What can hang from each mark
q214: q407
q407: q214 q660
q831: q589 q660
q683: q524 q589
q589: q529 q683 q831
q660: q589 q831
q529: q589 q660 q831
q524: q589

Known rows, with every way that one mark hangs from another
q407(q660(q831)): [-23   8   6 -10 -15 -12 -25  -5  -6  38  52  42  12  38  13   8  23  47
  -5   2]
q589(q529(q660) q683(q524)): [  2  15 -10 -22 -60   4 -27  13 -68   0 -11  29 -27  33  26 -19   7   7
 -11  -5]
q589(q529 q683(q524) q831(q660)): [ -7  27 -20 -33 -47  18 -31  22 -64 -18 -18  30 -42  50  12  10  10  13
  14   4]
q407(q214 q660(q589)): [-21  12   7 -42   1   4 -14  10  17  11  75  50  -6  13  17 -16  57  40
  -6 -15]
q529(q589 q660(q831)): [-13   0   8 -37 -32 -21 -16   4 -17  58  31  14   4  30  13 -17  25  60
 -23  -6]
q589(q529(q660) q683 q831): [-12  22 -31 -22 -44  -9 -44  13 -84  14 -29  23 -33  56  11 -14  14  -3
 -12   8]
q214(q407(q660(q589(q529)))): [ -9  11   8   8 -33 -17 -30  41   9 -10  45  40  -3  17 -24 -18   7  26
  -1  -3]
q214(q407(q660)): [ -9  10  12  12 -24 -34 -13   9   7   5  46  28   9  31  -6   7  15  25
 -19  -9]
q683(q524(q589(q831(q660)))): [-19  22  -8 -34 -17  -8   0  31 -13  -1  25  18  -7  39  16  10  33  60
   2 -23]
q589(q831): [-23  26 -13 -23 -12 -15 -18   1 -30  34  16  11 -18  51   7   1  28  23
 -16  -2]
q214(q407(q660(q589))): [-11  10  21   1 -22 -20 -15  26  23  -1  65  31   6  21 -12  -8  21  39
 -10  -9]
q407(q214 q660(q589(q529 q683) q831)): [-35  10  -7 -49 -25  31 -35   4 -17   9  49  60 -13  22  24 -26  38  29
   9   9]
q831(q660): [ 15  13   1 -17 -26 -23   1   9 -12  19  41  28 -12  45  13  18  16  40
 -11 -20]
q214(q407): [ -6  15   5   2 -29 -37   6   1   2  12  39   3  -1  36   1   1   6  23
 -33 -15]
q683(q524 q589(q831)): [-46  25   2 -49 -26   9 -28   8 -34  10   1  17  -2  11  23 -10  40  16
 -11   8]
q407(q214 q660(q589(q529 q831))): [-41  23 -22 -41  -1  11 -46  27 -18   7  37  58 -24  18  -2 -19  49  21
   7   2]
q529(q660(q589(q683)) q831): [ -9  14   4 -45 -40  -5  -5  -2 -43  14  18   9  -9  42  33 -48  24  32
 -23   4]
q214(q407(q660(q589(q529 q683 q831)))): [-27  21  -4 -10 -41   1 -47  37 -31 -19   6  31 -21  34 -17 -17  17   3
  10  16]
q214(q407(q660(q589 q831))): [-29   6  23  -2 -23 -17 -20  16  24  19  70  34  19  26  -8  -5  18  56
  -9   1]
q831(q589 q660): [ 20   6  10 -21 -30 -36  -1  25   1  10  43  25 -21  31  10  20  -1  24
 -24 -15]
q660(q589): [ -6  17  10 -27 -20  -4  -7  14   6  30  55  16 -10  29  15 -17  26  40
 -12  -9]
q589(q529(q660) q683(q524) q831): [-17  27 -21 -26 -50   5 -44  15 -85   1 -30  26 -36  42  16 -16  18   3
  -6   7]

Rows
[-24   5  17  -6 -61  -7 -35  24 -14 -26  16  36  -8  12   4  -2 -20   3
 -11  15]
q214(q407(q660(q831(q589(q529 q683(q524))))))
[-20  24  -1 -49 -51  32  -9   7 -36 -15   4  13 -22  22  28 -54  14  22
   5  14]
q660(q589(q529(q831) q683(q524)))
[-12  13  -8 -25 -60   9 -33   2 -65  16  -4  32 -15  36  30 -18   2  25
  -9   4]
q589(q529(q660(q831)) q683(q524))
[-18  12  18 -43 -49  18 -20   7 -34  23  32  25  -9  28  35 -25  26  49
  -8   2]
q529(q660(q589(q683(q524)) q831))
[  7   8   0 -26 -62 -11 -30  28 -55 -12  -8  26 -35  19  26 -19 -12  -9
 -24   0]
q831(q589(q529(q660) q683(q524)))
[-30  21  11 -16 -31  -4 -31  22 -15 -11  27  23 -11  38  -7  -8  32  15
   2   9]
q214(q407(q660(q589(q683 q831))))
[-29  21   2 -50 -29   3 -23  20 -35  -5   9  30  -7  18  17  12  37  32
  -2  -2]
q683(q524 q589(q831(q660)))
[-13  13  16 -54 -44  21  -3   1 -17  15  10   0 -23  17  34 -24  29  27
  -7  -2]
q529(q589(q683(q524)))
[ 22   8  -4 -27 -58 -14 -17  29 -33 -18   9  31 -37  35  14   7 -16  -4
 -11   1]
q831(q589(q529 q683) q660)
[-14  -1   8 -47 -45  -4 -17  -4 -37  45  11  10  -5  34  27 -20  24  43
 -20   3]
q529(q589(q683) q660(q831))
[-25  23 -28 -31 -35   1 -23  23 -45   7 -12   4 -24  50  20 -24  21  13
   0   5]
q524(q589(q529 q683 q831))
[-20   5  10 -26 -51   9 -41  20 -28  -8  16  47 -16  13  22  -6  -9   9
   2  20]
q407(q660(q831(q589(q529 q683(q524)))))
[-15  17  11 -50 -46  11  -4   0 -43   2  15  11  -9  29  36 -49  27  39
 -15   0]
q529(q660(q589(q683(q524))) q831)
[ -6  10  12 -66 -48  17  15  -1 -24  -4   7   5 -15  27  32 -23  26  49
  -4  -2]
q529(q589(q683(q524)) q831(q660))
[ -3  24 -28 -16 -27 -15 -27  24 -48   9   1  34 -28  53 -10  15   9  27
   3  -2]
q589(q529 q831(q660))
[-36   9  -4 -33   1  -4 -16 -17   0  34  67  52   8  25  25   2  43  44
 -15  -7]
q407(q214 q660(q831))
[ 18   7  10 -32 -43 -19  -4  15 -19  -4  25  20 -31  38  25  14  -1   7
 -21  -4]
q831(q589(q683) q660)
[-31   2   6 -48 -20  -3 -18 -11  -7   9  51  42 -11  18  38  -2  28  12
 -23   7]
q407(q214 q660(q831(q589(q683))))
[-15  19  -9 -34 -28   0  -9  12 -18  14  23  16 -10  29   8 -47  10  37
  -9   7]
q660(q589(q529(q831)))
[ 13   4  -7 -19 -59 -29 -34  26 -52   1  -5  23 -33  32  18 -19 -13 -13
 -31   5]
q831(q589(q529(q660) q683))
[-24   5  23 -32 -42   5 -29   3 -14   1  35  37  -8  16  34   2   8  17
  -9  14]
q407(q660(q831(q589(q683(q524)))))
[-26   9  11  -7 -50   2 -35  22 -10  -5  34  38   1  31  -4 -19   5  27
   4  16]
q214(q407(q660(q589(q529 q683) q831)))
